Each row was made from one small tree. The marks that hang from a mark follow it in brackets, in the order of their numbers. Every link used is in the known rows. Write each row's tree.
Known rows:
J_884(J_223(J_810(J_592)) J_286): [ 28.5  -9.8   5.5 -33.0 -29.6  42.0 -26.4  35.6  -4.4   3.4 -18.1  15.1
   4.1  22.1 -10.4  16.5 -15.0  14.0 -11.0   8.8 -11.7 -28.5 -20.7]
J_452(J_592(J_810) J_905): [ 17.3  11.7  25.2 -37.2   1.1  25.4  15.2  45.2 -11.0   9.0   7.5   2.6
   6.3  41.2  -9.3 -20.3  -8.5  17.9   5.0   6.4 -19.6 -14.2 -14.5]
J_286(J_884 J_914(J_589)): [  6.0 -15.9  20.9 -37.5 -14.8  53.8  48.2  22.5   5.2 -16.5  18.1   7.6
   1.8  26.0  -4.9  40.1 -18.6  17.9 -13.3  -8.4 -22.4 -21.5 -20.4]
J_286(J_884 J_914(J_163 J_348)): [  4.6 -33.5  22.0 -32.6 -18.0  64.6  37.5  16.4 -14.1 -17.7  15.3  -7.0
   4.7  20.0  -9.0  49.6 -23.3  22.6 -12.7  -5.0 -17.3 -21.8 -19.9]
J_223(J_810(J_592) J_884(J_286(J_914(J_163 J_348)))): [ 12.9 -28.8   7.2 -24.8 -52.5  58.7  12.4  28.0 -23.5  -1.2 -13.2   4.6
   7.1  19.6 -22.0  55.1 -24.5   4.5 -18.3   4.0  -7.6 -20.7 -18.2]
J_810(J_592): [ 22.0   1.3  13.0 -34.9 -16.2  33.0  -7.5  12.9  27.5  -2.3  10.7   8.0
  -0.3  33.7  -2.7  14.2  -6.5  20.1  -5.8  -1.8 -12.3 -26.8 -29.4]
J_452(J_592): [ 14.6  -0.2  19.1 -34.7  -9.6  43.3   5.0  33.1   9.4   2.1  12.8   2.0
   2.6  36.8  -8.6   0.1  -6.9  21.3   1.7  -1.7 -15.6 -20.0 -20.7]
J_810(J_592(J_452)): [ 24.0   9.4  14.1 -36.6 -25.4  22.6  11.3  17.4  26.3   4.3  17.2   4.7
   4.9  29.4   0.0  12.0  -6.2  16.5  -5.4  -2.9 -17.7 -28.2 -27.4]
J_619(J_452): [ 15.3  12.3  19.8 -38.5  -7.0  37.5   6.4  -2.3  11.8  -3.2  17.0   6.2
   6.2  15.6  -4.3   6.5 -10.3  33.1  -2.5   3.2 -21.7 -29.8 -30.7]
J_589(J_914(J_163 J_286(J_884(J_223(J_810))) J_348)): [ 12.7 -44.5  13.1 -23.8 -29.2  74.1  26.7  52.6 -57.8  -8.2 -10.6  -4.7
  11.7   8.5 -14.3  49.7 -33.2  16.1 -19.0  11.8  -9.3 -14.3 -18.9]
J_592(J_452): [ 17.6   6.1  21.0 -34.8 -18.0  25.0  17.1  18.4  14.4   6.6  20.9   3.2
   7.1  22.6  -3.8   4.1 -12.7  17.8  -4.4  -4.0 -23.4 -28.0 -22.2]
J_884(J_286(J_914)): [ 10.2 -13.6  19.4 -37.2 -21.5  52.0  -0.3   9.0  -0.1 -14.8  11.5   8.4
   6.3  18.1  -9.9   6.7 -14.0  13.9  -7.3   0.9 -19.9 -25.4 -18.7]
J_884(J_223(J_810) J_286(J_914)): [ 14.1 -14.4  13.9 -31.4 -24.6  56.8 -12.6  39.2 -14.1  -3.5  -6.6  19.0
   8.7  18.8 -12.6  12.0 -18.8  11.8 -12.4  10.4 -20.8 -31.9 -17.7]
J_589(J_914(J_163)): [ 12.6  -8.4  20.3 -31.4 -12.7  44.9  11.3   8.3  -6.1  -2.1  10.3   0.8
   4.6  14.7  -4.8  20.5 -14.0  15.0  -0.7   7.2 -10.8 -23.7 -31.1]
J_884(J_223 J_286(J_914(J_163 J_348 J_589))): [  0.3 -58.0  16.8 -40.4 -42.7  65.1  19.4  34.3 -63.5 -12.3  -9.7 -14.6
   6.0  -0.8 -19.9  49.7 -24.3  14.9 -15.0  -1.6 -10.4 -10.8 -22.3]
J_223(J_810(J_592) J_884): [ 23.6  12.5   6.6 -24.2 -29.5  28.4   5.0  32.5  20.8  14.4  -5.1  23.7
   2.2  40.3 -11.5  26.8 -15.0  11.9 -15.2   3.7 -13.3 -30.1 -22.5]
J_914(J_286(J_884) J_348 J_589): [ 10.8 -50.6  16.2 -33.5 -31.9  53.0  46.2  33.7 -33.1 -17.0   9.8 -15.3
   3.7  18.2 -15.9  46.4 -31.0  24.6 -23.2 -11.4 -12.9  -1.9 -13.1]
J_914(J_286 J_348): [ 14.1 -33.9  17.7 -29.2 -27.8  42.6   4.6  26.4 -24.2 -10.0  10.4 -10.6
   6.5  19.1 -16.5  18.5 -23.7  23.9 -15.6  -1.4 -11.8 -12.4 -18.6]
J_914(J_163 J_286(J_884(J_223(J_810))) J_348 J_589): [ 11.3 -60.7  13.1 -27.0 -37.6  59.9  34.6  56.7 -47.8  -8.4 -14.4 -15.2
   5.9   5.3 -20.8  67.0 -37.3  22.8 -24.2  -2.8  -8.9  -7.0 -14.3]
J_884(J_223(J_810)): [ 20.0  -0.8  13.2 -28.5 -13.3  36.0 -14.9  42.3  -2.4  10.8  -5.0  16.3
   4.6  27.1  -8.7  12.8 -17.0  21.6 -10.4   9.3 -19.7 -34.2 -22.4]
J_914(J_163 J_286(J_884) J_348 J_589): [  6.0 -63.6  19.4 -32.0 -32.7  58.1  47.2  27.0 -32.3 -20.1   4.6 -25.3
   3.8   5.0 -17.5  60.1 -32.8  25.5 -19.1 -15.6  -7.2   0.4 -14.1]
J_286(J_884): [ 17.1  -7.3  20.2 -35.6  -5.0  43.1  20.3  14.7  15.0  -6.7  15.6   7.0
   2.3  29.1  -1.2  18.7 -16.5  25.2  -9.0  -7.6 -20.8 -28.0 -17.6]
J_914(J_348): [ 15.8 -19.7  17.7 -31.6 -20.4  35.0   0.7  21.9 -16.4  -0.4  14.8  -4.0
   2.3  26.3 -11.9  19.9 -18.5  24.7 -10.8  -0.1 -18.0 -21.7 -23.2]
J_810(J_592(J_452(J_905))): [ 17.7   9.7  18.5 -43.7 -24.0  22.0  20.5  24.4  10.1   4.5  13.1   5.0
   8.0  31.4  -2.9   1.0  -4.7  15.4   0.8   3.8 -14.3 -24.8 -26.2]
J_619(J_452(J_592(J_810) J_905) J_884(J_286)): [ 17.1  15.7  23.6 -42.7 -10.7  30.4  22.3  17.3 -45.7  -3.7   3.6  13.3
  13.7  15.0 -15.0 -35.5  -7.5  23.4   7.0  19.9 -24.7  -5.9 -15.4]

Write each row's tree:
[ 13.8 -47.0  14.1 -24.2 -28.7  62.3  14.3  49.2 -38.2  -7.9 -13.8  -8.9
   9.4  11.1 -16.4  49.0 -33.9  24.5 -21.0  -1.2 -10.2 -16.1 -12.3] : J_914(J_163 J_286(J_884(J_223(J_810))) J_348)
[ 23.1 -14.1  11.4 -31.5 -23.3  44.9 -17.7  37.4 -17.1   5.7 -14.3  13.0
   6.8  17.3 -13.4   6.5 -19.3  16.1 -10.1   9.5 -18.2 -29.0 -16.1] : J_884(J_223(J_810) J_286)
[  1.8 -46.8  20.6 -33.9 -27.4  62.4  55.2  25.2 -28.1 -18.3  14.1 -14.0
   1.8  15.2 -11.5  68.5 -26.5  21.0 -16.6 -11.2 -15.7 -11.7 -20.1] : J_286(J_884 J_914(J_163 J_348 J_589))
[  4.4 -45.9  12.4 -25.9 -55.8  55.9  39.2  37.9 -48.9  -0.8 -11.3  -2.9
   6.2  10.2 -29.3  63.0 -33.6   3.0 -21.3  -0.9 -13.3 -11.4 -13.3] : J_223(J_810 J_884(J_286(J_914(J_163 J_348 J_589))))
[  5.8 -49.2  15.9 -32.3 -24.2  74.5  32.0  39.4 -62.1 -14.6  -5.6  -7.8
  11.1   4.9 -10.7  42.5 -27.3  21.0 -16.5   4.0  -5.9  -8.8 -21.3] : J_589(J_914(J_163 J_286(J_884(J_223)) J_348))
[ 16.2 -38.6   5.3 -33.3 -50.5  58.9   4.9  52.7 -43.5  -5.5 -15.1   5.4
   3.6  20.4 -20.8  50.4 -20.5  10.3 -20.4   8.2 -14.4 -15.2 -24.2] : J_884(J_223(J_810(J_592)) J_286(J_914(J_348 J_589)))
[  7.2 -52.2  13.3 -31.6 -47.6  63.0  16.8  46.1 -57.4  -6.4 -15.1  -7.7
   5.9   0.8 -24.3  54.3 -28.8  10.4 -17.4   4.9 -13.3 -15.0 -19.2] : J_884(J_223(J_810) J_286(J_914(J_163 J_348 J_589)))
[ 25.0  20.5   7.6 -26.5 -37.6  20.8  24.6  37.3  21.2  20.5   1.8  20.7
   7.0  37.4  -9.3  23.9 -15.6   6.7 -13.5   2.4 -18.2 -31.3 -20.3] : J_223(J_810(J_592(J_452)) J_884)
[  9.6 -22.0  19.5 -28.7 -19.0  52.7  14.0  13.6 -15.4 -12.1   6.7  -5.5
   8.6   7.1  -9.3  22.0 -19.7  13.7  -5.4   6.0  -3.4 -16.4 -25.0] : J_589(J_914(J_163 J_286))
[ 15.3  -0.7  13.3 -40.9 -39.2  46.6  10.0  49.4 -16.2   2.2  -9.0  18.1
  14.3  24.1 -10.6   3.0 -11.0   5.9  -5.9  15.9 -17.5 -30.0 -20.5] : J_884(J_223(J_810(J_592(J_452(J_905)))) J_286(J_914))
[ 29.7  -2.1   6.2 -36.3 -37.2  36.1  -8.2  42.4  -3.9   9.7 -11.3  11.2
   9.2  17.0  -8.8  12.4 -13.7   8.1  -9.7   6.7 -17.6 -29.7 -21.0] : J_884(J_223(J_810(J_592(J_452))) J_286)
[  8.0 -40.1  18.3 -26.7 -28.7  56.0  18.5  21.5 -45.3 -12.4   7.3 -15.9
   9.4   6.4 -15.2  34.1 -25.1  16.8 -10.4   5.7  -4.1  -9.3 -25.9] : J_589(J_914(J_163 J_286 J_348))
[ 13.0   7.8  16.4 -42.6 -25.5  49.3  10.1  37.5 -53.5   0.6 -14.4  24.0
  15.0  10.2 -17.9 -23.5  -9.6  26.8   3.7  28.9 -19.7 -15.6 -18.0] : J_619(J_452(J_592 J_905) J_884(J_223(J_810) J_286))
[  6.9 -53.3  14.8 -36.9 -30.6  56.9  37.2  49.6 -51.0 -13.9  -3.4 -10.0
   5.7  12.5 -15.6  45.7 -29.1  26.3 -24.5  -8.9 -12.6  -3.7 -14.6] : J_914(J_286(J_884(J_223)) J_348 J_589)
[ 20.0  16.4  12.7 -36.1 -34.0  18.5  13.5  47.1 -23.4  11.4  -4.9  29.6
  11.3  24.9  -9.1  -4.7  -9.7  14.5  -4.9  23.9 -19.0 -26.1 -23.8] : J_619(J_884(J_223(J_810(J_592(J_452(J_905))))))
[ 10.7 -23.7  17.1 -37.0 -10.9  54.1  13.5  36.3 -10.1 -12.0  -0.7   6.4
   8.1  21.6  -4.7  17.4 -21.0  27.2 -15.8  -4.4 -13.6 -19.8 -14.7] : J_914(J_286(J_884(J_223)))
[  9.8  19.3  17.3 -39.1 -13.9  39.2  15.2  44.8 -40.8   6.1  -4.9  26.6
  12.7  20.5 -15.5 -19.2  -6.4  31.7   3.8  29.4 -21.4 -19.0 -25.1] : J_619(J_452(J_592 J_905) J_884(J_223(J_810)))
[ 22.3   8.0  10.2 -36.8 -48.1  24.8  24.9  38.7  -8.9  15.3 -11.6  16.4
  13.0  28.3 -16.4   6.4 -16.6   2.3  -8.3   5.6 -14.9 -23.7 -11.9] : J_223(J_810(J_592(J_452(J_905))) J_884(J_286))
[ 11.5 -26.7  18.3 -30.0 -22.4  50.7  15.1  17.3 -37.9  -1.5  10.8  -9.6
   4.8  11.9 -10.9  35.1 -18.8  16.4  -5.4   7.1 -11.3 -17.6 -30.7] : J_589(J_914(J_163 J_348))
[ -2.9 -48.8  16.0 -36.0 -51.7  57.4  44.9  22.5 -53.4  -7.4  -4.1  -8.0
   5.9   6.2 -25.4  57.6 -27.3   7.3 -18.0  -9.3 -10.3  -8.0 -16.0] : J_223(J_884(J_286(J_914(J_163 J_348 J_589))))
[  0.9 -17.8  18.3 -35.6 -31.5  54.3  21.6   8.7 -13.0  -5.1  -3.6   6.4
   9.1  13.1 -14.6  28.8 -19.2   8.6 -11.3  -3.4 -10.3 -23.3 -15.2] : J_223(J_884(J_286(J_914(J_163))))
[ 13.4 -28.1  10.5 -28.0 -28.0  70.5  17.2  45.7 -17.6  -7.9  -7.3   3.4
   4.3  24.5  -9.1  63.6 -21.2  18.8 -18.9   5.4 -13.6 -26.5 -24.5] : J_286(J_884(J_223(J_810(J_592))) J_914(J_163 J_348))
[  7.7  13.0  24.6 -47.0  -6.3  45.6  23.6  22.7  -6.1  -1.5  11.5   3.1
   9.1  27.1  -8.5 -13.1  -3.2  32.2   9.2   6.9 -16.4 -18.8 -26.5] : J_619(J_452(J_592 J_905))
[ 13.9 -12.1   9.5 -27.2 -42.2  52.2  11.3  19.6   3.9  -1.5 -13.9  14.8
   6.8  21.5 -16.4  44.9 -18.6   2.2 -14.0   3.1  -7.8 -27.2 -18.0] : J_223(J_810(J_592) J_884(J_286(J_914(J_163))))
[  2.7 -44.7  18.3 -38.0 -33.7  65.7   1.2  26.8 -52.1 -11.4  -7.4  -7.7
   8.7   2.6 -16.1  33.4 -20.0  17.0 -12.6   2.3 -11.5 -20.2 -21.1] : J_884(J_223 J_286(J_914(J_163 J_348)))
[  6.9 -29.0  17.9 -34.2 -12.1  69.9  29.1  31.9 -32.2 -14.8  -5.5   0.0
  11.0   7.7  -4.7  32.7 -22.4  19.1 -11.8   2.7  -5.8 -16.8 -21.7] : J_589(J_914(J_163 J_286(J_884(J_223))))
[  7.3 -37.3  19.3 -32.1 -26.7  40.0  23.0  16.2  -3.9 -12.7   3.1 -16.4
   4.1   3.5 -14.1  39.4 -23.2  19.5 -10.4 -10.0  -3.6  -8.2 -19.1] : J_914(J_163 J_286 J_589)
[ 26.5  -2.8   5.2 -28.6 -39.5  36.2  -1.1  26.0   5.3   9.7 -13.5  19.7
   4.6  32.1 -15.6  24.6 -17.1   7.3 -15.9   3.0 -11.4 -24.7 -15.4] : J_223(J_810(J_592) J_884(J_286))
[  9.6 -45.0  19.0 -27.9 -27.4  47.0   6.5  18.7 -21.7 -13.9   5.6 -20.4
   6.7   7.2 -16.6  33.7 -26.2  25.2 -13.0  -3.9  -5.3 -11.1 -18.9] : J_914(J_163 J_286 J_348)
[ 21.2  17.0  26.4 -36.0  -8.8   7.8  24.1  34.4  -8.1  12.3  15.3   2.3
  10.6  29.2  -5.9 -15.4 -14.2  12.6  -0.2   5.5 -26.9 -22.2 -16.6] : J_592(J_452(J_905) J_810)
